Each row comes from the steps of one path. Every step used is in the known rows, and no mark comes twice. Write the path behind each row, first mark first.
Known rows:
vuten sedu nitovil: -3.702  -0.282  -0.085  -2.053  2.175  0.474  0.236  2.364  0.172  -0.559  1.247  2.239  -0.740  -0.018  -1.160  0.084  0.661  -1.599  0.823  3.148  -0.922  -0.750  -0.293  0.965  1.524  0.752  0.380  -3.799  -0.008  -1.320  2.432  -1.324
patof risalo vomu nitovil sedu: -3.862  1.098  1.024  -0.400  2.830  0.024  1.071  1.092  2.730  0.012  1.615  2.780  -0.849  0.994  -1.035  -3.105  1.009  -1.046  -0.062  2.728  -1.027  2.235  -0.491  2.908  0.580  1.524  1.902  -2.361  1.669  -0.985  0.955  -0.658
nitovil sedu sogirip vomu risalo patof: -4.295  1.611  0.752  1.650  4.659  -0.161  -1.175  1.099  -0.068  -0.479  2.058  4.285  -1.543  2.502  -2.408  -0.913  2.155  -1.116  -0.754  3.667  -0.414  3.986  0.890  1.550  -1.638  0.426  2.045  -3.576  -0.349  -1.664  0.176  1.052
patof risalo vomu: -1.518  2.369  0.168  0.480  0.075  0.873  0.654  0.026  2.657  -0.189  1.212  1.712  -1.615  1.452  -1.222  -2.937  2.124  -0.168  0.053  2.378  -0.216  1.811  0.171  2.595  0.178  1.549  2.827  -0.689  1.428  -0.916  0.688  -0.653
sogirip sedu: -1.016  -0.461  1.341  -1.086  2.423  0.342  -0.425  1.315  0.671  -0.373  0.903  0.957  -2.207  -0.831  -1.515  -1.618  1.785  -0.127  0.891  3.244  0.211  0.998  -1.393  0.816  2.394  -0.854  0.347  -2.538  -0.342  -2.123  1.656  -0.649
vuten vomu: -3.285  0.588  -0.245  0.351  0.558  0.076  -1.160  0.094  -0.485  0.761  2.423  1.143  -2.334  0.143  -1.357  -2.634  -0.162  0.337  -0.786  2.730  -0.678  -1.183  0.176  1.626  -0.055  -0.033  2.171  -0.929  0.372  -0.755  2.040  -0.999
nitovil sedu risalo vomu: -3.361  0.852  0.566  -0.347  2.411  -0.281  -0.439  2.035  1.527  0.372  1.699  1.866  -1.285  3.416  -3.114  -3.101  -0.179  -2.088  -1.921  2.755  0.770  2.605  0.703  3.299  -0.781  1.050  2.428  -4.741  1.152  -1.992  0.410  0.899
risalo vomu nitovil patof: -3.628  0.905  1.648  0.221  2.144  -0.271  -0.655  1.623  0.261  0.694  1.179  2.665  -3.041  -0.481  -1.453  -3.298  -0.032  -1.491  -1.830  2.375  -0.521  1.336  0.711  3.008  -1.398  0.558  2.084  -3.557  0.319  0.737  2.768  -0.071
sogirip sedu nitovil patof risalo vomu: -1.851  0.888  1.418  -0.020  3.108  0.966  0.850  2.004  1.348  -0.060  0.971  2.748  -2.869  1.089  -0.673  -2.252  2.448  -2.248  0.112  3.068  -0.935  -0.533  0.959  2.517  0.928  2.093  0.960  -3.747  0.177  -2.487  1.005  0.723
nitovil sedu risalo patof: -2.848  1.966  2.210  -0.038  3.184  -1.629  -0.811  2.129  0.410  0.025  0.626  3.413  0.084  2.744  -3.506  -2.393  1.776  -1.753  -1.191  2.940  0.690  3.260  0.554  2.540  -0.984  -0.633  2.175  -5.613  0.035  -0.874  0.316  0.540
nitovil sedu sogirip vomu: -4.110  0.955  0.522  -0.955  3.932  -0.267  -1.257  1.567  0.500  -0.460  3.159  2.859  -0.508  2.115  -1.776  -0.539  0.900  -1.372  -0.369  3.723  0.096  2.440  0.564  0.451  -0.155  -0.063  0.758  -2.041  0.040  -1.760  0.590  1.177
nitovil sedu risalo vomu sogirip: -3.667  0.253  0.643  0.286  3.614  -0.086  -0.543  1.497  1.753  1.248  2.951  1.869  -2.779  2.737  -3.580  -2.272  0.065  -1.975  -2.266  3.277  1.228  3.680  1.108  2.626  -1.317  0.274  3.322  -4.381  1.678  -1.858  1.116  0.694
nitovil patof risalo vomu sogirip sedu: -1.584  1.109  2.246  2.266  2.820  0.198  0.512  0.960  2.387  1.058  1.704  3.401  -4.195  -0.075  -1.885  -3.239  2.651  -1.086  -0.918  3.483  0.248  3.458  2.101  2.100  0.213  0.262  2.241  -2.810  1.594  -1.203  1.054  0.490
sogirip vomu nitovil: -5.263  1.206  0.359  -1.715  0.877  0.581  -0.521  1.101  0.158  -0.416  1.717  1.882  -0.774  -1.621  -0.892  -1.420  0.012  -0.297  0.533  2.838  -0.892  0.534  -1.091  0.771  -0.546  -0.138  2.261  -0.256  -0.031  0.135  3.258  -0.575
patof risalo vomu sogirip: -1.694  1.806  0.216  1.295  1.328  1.241  0.796  -0.486  2.871  0.840  2.386  1.742  -3.277  0.761  -1.793  -2.067  2.430  0.141  -0.282  2.856  0.168  3.136  0.665  1.810  -0.350  0.665  3.947  -0.637  2.000  -0.729  1.488  -0.804
patof risalo: -0.824  2.009  0.989  0.320  0.616  0.094  1.113  0.665  1.311  -0.946  1.557  2.191  0.584  0.469  -1.585  -2.235  2.698  0.242  1.181  3.075  -0.463  1.898  -0.290  1.168  0.922  0.162  2.278  -0.625  1.231  0.550  0.241  -1.595
patof risalo vomu sogirip sedu: -1.519  0.891  0.503  0.930  2.315  1.446  0.959  -0.243  3.538  0.887  2.312  1.563  -4.305  0.270  -1.508  -2.045  2.747  -0.030  0.300  3.445  0.210  3.047  -0.053  1.722  0.981  0.556  2.887  -1.032  1.720  -2.394  1.405  -0.387
sogirip sedu risalo vomu nitovil patof: -2.856  1.020  1.991  -0.612  2.898  0.393  -0.050  2.276  0.472  0.534  2.013  2.369  -3.305  0.774  -2.730  -3.470  0.423  -2.677  -0.762  3.903  -0.003  1.774  0.633  3.167  -0.480  1.267  2.306  -4.503  0.290  -1.246  1.907  0.401
sogirip sedu vuten vomu risalo: -3.786  -0.690  -0.533  0.049  2.551  1.961  -1.265  0.019  1.633  -0.114  3.362  1.328  -4.479  -0.310  -1.575  -2.770  0.068  0.201  1.060  3.604  -0.529  0.425  -0.057  2.179  1.484  0.302  0.763  -2.486  -1.348  -2.125  1.694  -1.615
sogirip vomu risalo patof: -3.753  1.926  0.130  2.313  0.693  0.528  -0.847  -0.005  -0.246  -0.824  -0.070  3.075  -2.320  0.034  -1.739  -1.984  1.764  0.173  -0.366  2.755  -0.562  2.405  0.096  1.871  -2.169  0.425  3.739  -2.119  -0.463  -0.949  1.651  -0.047
nitovil sedu vuten vomu sogirip: -5.642  -0.897  0.440  -0.582  3.994  0.017  -2.106  0.809  2.600  1.226  4.265  2.348  -3.398  0.427  -1.660  -1.974  -0.411  -0.092  -0.774  2.798  0.523  1.874  1.345  1.397  0.479  -1.840  0.713  -3.001  -0.440  -1.299  2.155  -0.697
nitovil patof risalo: -0.907  2.138  2.759  1.641  1.118  -0.748  0.663  1.834  0.349  -0.672  1.142  3.927  0.235  0.148  -1.956  -3.420  2.737  -0.717  -0.271  3.246  -0.374  2.194  1.832  2.022  0.210  -0.059  1.739  -2.356  1.082  1.579  -0.210  -0.691
vuten sedu nitovil patof risalo vomu sogirip: -4.062  0.559  0.714  0.432  3.144  0.622  1.010  2.007  1.782  0.935  2.001  4.139  -3.247  0.457  -1.474  -1.000  1.545  -2.455  -0.635  3.463  -0.898  1.221  2.564  2.140  0.095  1.641  2.027  -4.125  1.488  -1.364  2.080  -0.381

Write each row's path:
-5.908  -0.844  0.671  -0.754  3.469  -0.920  -0.513  1.255  -0.273  1.158  2.890  2.201  -1.497  -0.362  -1.238  -2.884  -1.467  -0.639  -1.016  3.234  -1.484  -0.667  -0.528  1.961  0.487  -0.167  1.132  -2.586  0.426  -1.017  2.307  -0.978 -> vuten vomu nitovil sedu
-4.011  0.148  1.780  -1.480  5.866  -0.697  0.066  2.211  -0.590  -0.228  3.517  3.117  0.118  0.508  -1.871  -0.727  0.872  -1.419  -0.025  4.061  -0.545  2.106  -0.723  0.758  0.236  -0.466  0.589  -3.061  -0.035  0.559  1.357  -1.096 -> vomu nitovil sedu sogirip
-1.697  -0.219  1.971  -0.698  3.763  0.244  0.071  2.778  -0.669  -0.508  0.931  2.279  -2.082  -0.236  -1.189  -1.429  1.931  -1.965  0.170  3.345  -0.571  -1.111  0.349  1.275  1.183  0.265  -0.004  -4.411  -0.739  -1.581  1.583  0.267 -> sogirip sedu nitovil patof
-1.488  1.126  2.011  0.460  3.430  0.159  -0.331  0.792  1.044  0.952  2.170  2.125  -3.966  0.202  -3.619  -1.124  3.316  -0.735  0.146  4.145  1.219  3.885  -0.018  0.668  -0.568  -1.755  3.376  -3.594  0.058  -1.374  2.360  -0.249 -> vomu sogirip sedu risalo patof
-3.475  0.723  -0.820  1.587  0.403  1.311  -0.249  0.471  -0.305  -0.959  1.237  1.921  -1.873  -0.219  -1.574  -2.177  0.331  0.234  -0.236  3.497  -0.535  1.855  -0.142  1.502  -1.223  0.959  3.420  -0.923  0.380  -0.661  1.369  -0.624 -> sogirip vomu risalo
-3.138  -1.096  0.248  0.675  2.913  0.586  -0.870  -0.293  0.569  1.904  3.443  0.934  -5.358  -1.136  -1.789  -1.726  0.613  0.506  -0.432  4.038  -0.196  0.096  -0.123  0.534  0.857  -1.180  2.241  -1.128  0.423  -2.534  2.856  -0.904 -> vuten vomu sogirip sedu
-3.822  -0.103  0.102  -1.816  2.016  1.279  -1.910  0.416  2.325  0.211  3.153  1.029  -3.998  -0.560  -1.035  -2.413  0.368  -0.070  1.285  2.807  -0.011  -0.251  -0.091  1.376  2.117  -0.763  -0.139  -2.080  -1.766  -2.316  2.402  -0.895 -> sogirip sedu vuten vomu
-1.865  -1.182  0.959  -0.659  4.495  1.352  0.366  1.347  0.471  0.522  2.567  0.978  -3.896  -0.892  -1.332  0.561  2.297  -0.526  0.523  3.774  0.137  0.363  -0.806  -0.328  0.986  -0.868  1.553  -2.371  -0.119  -1.923  2.911  -0.703 -> vomu sogirip sedu nitovil
-3.784  1.252  0.655  -0.155  1.973  0.430  0.961  2.357  1.527  0.047  1.127  3.937  -1.693  0.911  -1.068  -1.821  1.271  -2.531  -0.080  2.894  -1.362  0.056  2.343  2.759  0.466  2.545  1.002  -4.604  1.070  -1.384  1.489  -0.055 -> vuten sedu nitovil patof risalo vomu
-1.226  -1.143  1.341  0.066  3.623  0.616  -0.371  0.712  1.055  0.712  2.352  0.978  -4.123  -1.742  -2.070  -0.763  2.306  0.300  0.158  3.983  0.906  2.471  -0.842  -0.333  1.423  -2.210  1.676  -1.933  0.332  -1.545  2.690  -0.887 -> vomu sogirip sedu
-5.024  -0.147  1.780  -1.515  3.361  0.538  -1.633  1.512  1.248  0.625  3.488  2.768  -3.800  -1.615  -0.988  -3.174  0.008  -0.984  0.766  3.293  -0.739  -0.162  0.738  1.862  1.422  -0.869  -0.407  -3.266  -1.880  -0.802  2.867  -0.889 -> sogirip sedu vuten vomu nitovil patof
-5.911  1.486  1.350  -0.183  3.466  -1.499  -0.782  1.338  -0.454  1.205  2.434  3.319  -1.415  1.345  -2.683  -3.167  -0.269  -1.476  -1.085  3.348  -1.242  0.367  0.322  2.798  -1.369  0.174  2.720  -4.331  0.140  -0.932  2.004  -0.454 -> vuten vomu nitovil sedu risalo patof
-1.325  1.432  0.989  3.068  1.986  -0.094  -0.146  0.253  -0.836  -0.807  -0.310  3.057  -1.952  0.131  -2.642  -2.354  2.643  0.406  -0.526  2.907  -0.397  2.882  -0.183  2.172  -1.551  -0.103  3.260  -3.659  -0.260  0.466  0.906  -1.610 -> vomu risalo patof
-4.840  -0.355  0.913  -1.011  3.486  -0.143  -0.503  1.586  1.455  0.614  1.239  1.772  -2.306  0.362  -1.184  -2.479  -0.678  -1.124  -1.330  2.267  -0.431  1.631  -0.822  2.800  -0.090  0.513  1.211  -3.810  0.666  -1.404  2.315  -0.034 -> risalo vomu nitovil sedu
-3.486  2.367  1.442  -0.044  1.703  0.102  -0.132  2.067  -0.310  0.460  2.437  2.554  -1.843  1.549  -3.272  -3.691  -0.227  -2.536  -1.817  3.187  -0.094  1.838  1.527  3.673  -2.676  1.532  3.740  -4.016  0.831  1.293  1.870  -0.260 -> sedu risalo vomu nitovil patof
-4.576  0.928  1.685  -1.014  2.986  0.632  -0.525  1.125  2.134  0.352  3.680  3.515  -2.914  -1.193  -0.993  -3.632  0.991  -0.844  1.546  3.720  -1.212  0.406  1.055  2.036  1.834  -0.059  0.032  -2.390  -1.093  -0.590  1.928  -1.276 -> sogirip sedu vuten vomu nitovil patof risalo
-1.443  2.353  1.813  1.892  0.801  -0.268  0.142  1.196  1.483  0.115  0.908  3.584  -1.575  0.903  -1.582  -3.890  2.152  -1.285  -1.355  2.545  -0.223  2.203  2.423  3.113  -0.659  1.091  2.206  -2.575  1.335  0.342  0.238  0.401 -> nitovil patof risalo vomu
-2.435  -0.750  1.015  -1.272  3.623  1.470  -1.231  0.588  2.782  0.383  3.557  1.199  -4.538  -1.516  -1.878  -0.621  1.956  0.269  1.246  3.462  1.263  2.980  -0.126  -0.196  1.490  -2.618  0.828  -2.028  -1.214  -1.021  3.071  -1.287 -> vomu sogirip sedu vuten
-2.098  2.461  -0.177  -0.294  0.252  0.924  -0.563  0.971  0.780  0.089  2.077  0.887  -1.978  2.760  -3.112  -2.864  0.305  -1.599  -1.254  2.733  0.794  1.660  0.628  3.245  -1.762  1.481  4.057  -2.690  0.884  -0.408  1.285  0.136 -> sedu risalo vomu
-3.560  1.807  0.796  -0.329  4.234  0.454  1.148  1.197  2.298  0.048  3.354  3.204  -0.818  2.193  -1.527  -1.965  1.778  -1.554  0.229  3.507  -0.926  2.708  -0.042  2.341  0.113  2.007  2.021  -1.935  1.246  -0.467  0.547  -0.470 -> patof risalo vomu nitovil sedu sogirip
-4.679  2.258  1.771  -0.107  1.127  -0.263  0.409  1.725  0.341  -0.347  1.786  3.971  -0.119  -1.355  -0.877  -2.891  1.106  -1.196  0.337  3.426  -1.354  1.568  0.910  1.451  -0.815  0.514  2.400  -0.738  0.679  1.194  1.828  -0.193 -> sogirip vomu nitovil patof risalo
-1.850  -1.045  2.017  0.207  5.012  0.423  0.152  1.978  -0.164  0.672  2.406  2.301  -3.936  -1.094  -1.728  -0.433  2.396  -1.302  -0.453  3.943  0.101  0.605  0.821  0.290  0.345  -1.082  1.360  -3.671  -0.187  -1.103  2.479  -0.265 -> vomu sogirip sedu nitovil patof
-2.945  2.092  0.650  -0.101  1.159  0.868  1.306  0.469  2.251  0.029  1.612  2.055  -1.335  0.300  -1.097  -2.784  1.512  -0.540  0.478  2.819  -0.985  1.579  -0.614  2.662  0.104  1.524  2.873  -0.915  1.363  0.037  1.589  -1.319 -> patof risalo vomu nitovil
-3.931  3.393  1.500  -0.181  2.963  0.397  0.160  1.556  -0.332  -0.680  4.247  4.500  -0.011  0.636  -1.648  -1.370  2.198  -1.754  0.725  4.414  -1.220  2.111  1.377  0.639  -1.348  1.104  2.491  -0.167  0.206  1.761  0.952  0.002 -> sedu sogirip vomu nitovil patof risalo
-5.077  -0.267  0.464  -2.473  2.997  1.100  -1.404  0.954  1.978  0.389  3.747  1.312  -3.683  -1.340  -0.805  -2.371  -0.073  -0.190  1.501  3.114  -0.801  -0.608  -0.849  1.383  2.075  -0.815  -0.265  -2.068  -1.867  -1.488  3.359  -1.672 -> sogirip sedu vuten vomu nitovil
-1.643  3.500  1.582  0.161  0.922  -0.712  -0.901  1.177  -0.423  -0.287  0.889  2.568  -0.462  2.117  -3.788  -2.231  2.554  -1.167  -0.424  2.692  0.588  2.396  0.498  2.236  -2.006  -0.402  3.565  -3.568  -0.185  0.725  1.187  -0.265 -> sedu risalo patof
-5.506  0.322  0.494  1.261  3.692  -0.304  -1.968  0.609  1.679  0.302  2.174  3.516  -2.827  1.595  -1.913  -3.189  0.328  -0.198  -0.842  2.337  -0.318  2.077  1.209  3.051  -0.449  -0.495  0.981  -4.834  -1.340  -1.437  0.966  -0.647 -> nitovil sedu vuten vomu risalo patof
-5.678  0.826  -0.026  -2.074  1.641  0.903  -1.674  0.698  1.204  0.301  4.193  1.818  -2.311  -0.901  -0.977  -2.471  -0.800  0.072  0.843  2.362  -0.812  -0.629  0.037  1.599  0.148  -0.757  1.134  -1.273  -1.675  1.067  3.204  -2.259 -> sedu vuten vomu nitovil
-3.150  0.007  -0.879  2.935  1.223  0.545  -0.256  -0.273  -1.264  0.275  2.509  1.590  -2.913  0.301  -1.969  -3.279  -0.435  0.581  -0.997  3.590  -1.166  -0.279  0.209  2.536  -0.742  1.213  3.470  -1.466  0.801  -0.423  1.051  -1.932 -> vuten vomu risalo
-2.592  0.649  1.420  -0.636  2.911  -0.949  -0.296  2.446  0.298  -0.198  2.005  2.248  0.617  2.608  -3.378  -2.495  0.380  -1.753  -1.044  3.338  0.676  2.461  0.443  2.127  -0.076  -0.020  1.823  -4.533  1.044  -0.646  0.098  -0.086 -> nitovil sedu risalo
-1.469  0.103  2.246  0.740  4.623  0.670  1.314  1.816  0.879  0.371  2.654  3.021  -3.049  -0.631  -1.510  -0.892  3.437  -1.340  0.575  4.262  -0.268  1.274  1.084  0.425  0.811  -0.286  1.703  -2.829  0.567  -0.839  1.481  -0.591 -> vomu sogirip sedu nitovil patof risalo
-4.029  -0.266  1.025  -1.977  3.285  -0.226  -1.761  1.966  2.584  -0.535  2.194  2.351  -0.517  0.861  -1.439  -1.949  0.287  -0.659  0.103  2.063  0.838  2.496  0.416  1.555  1.196  -1.709  -0.713  -4.014  -1.048  -0.606  1.149  -0.444 -> nitovil sedu vuten
-4.430  1.112  -0.543  -1.177  0.779  1.034  -2.365  0.243  1.554  0.160  3.724  1.409  -2.615  0.203  -1.217  -2.536  -0.150  0.407  0.310  2.043  -0.083  -0.535  0.800  1.681  0.244  -0.695  0.966  -1.306  -1.594  0.139  2.300  -1.397 -> sedu vuten vomu
-2.909  3.067  -0.036  1.981  2.737  1.017  -0.996  -0.112  -1.049  -0.870  2.448  3.480  -2.238  1.768  -2.379  -0.466  2.755  -0.612  0.022  3.843  -0.548  2.897  0.729  1.111  -2.640  0.859  3.603  -1.291  -0.746  0.133  0.925  0.264 -> sedu sogirip vomu risalo patof
-2.698  0.763  0.288  -1.192  2.799  0.454  -0.534  1.442  0.083  -0.225  3.239  2.810  -1.151  0.449  -2.536  0.053  1.499  -1.221  0.917  4.211  -0.216  2.310  0.399  0.366  1.239  -0.044  0.379  -2.519  0.094  -0.533  1.704  -1.229 -> vuten sedu sogirip
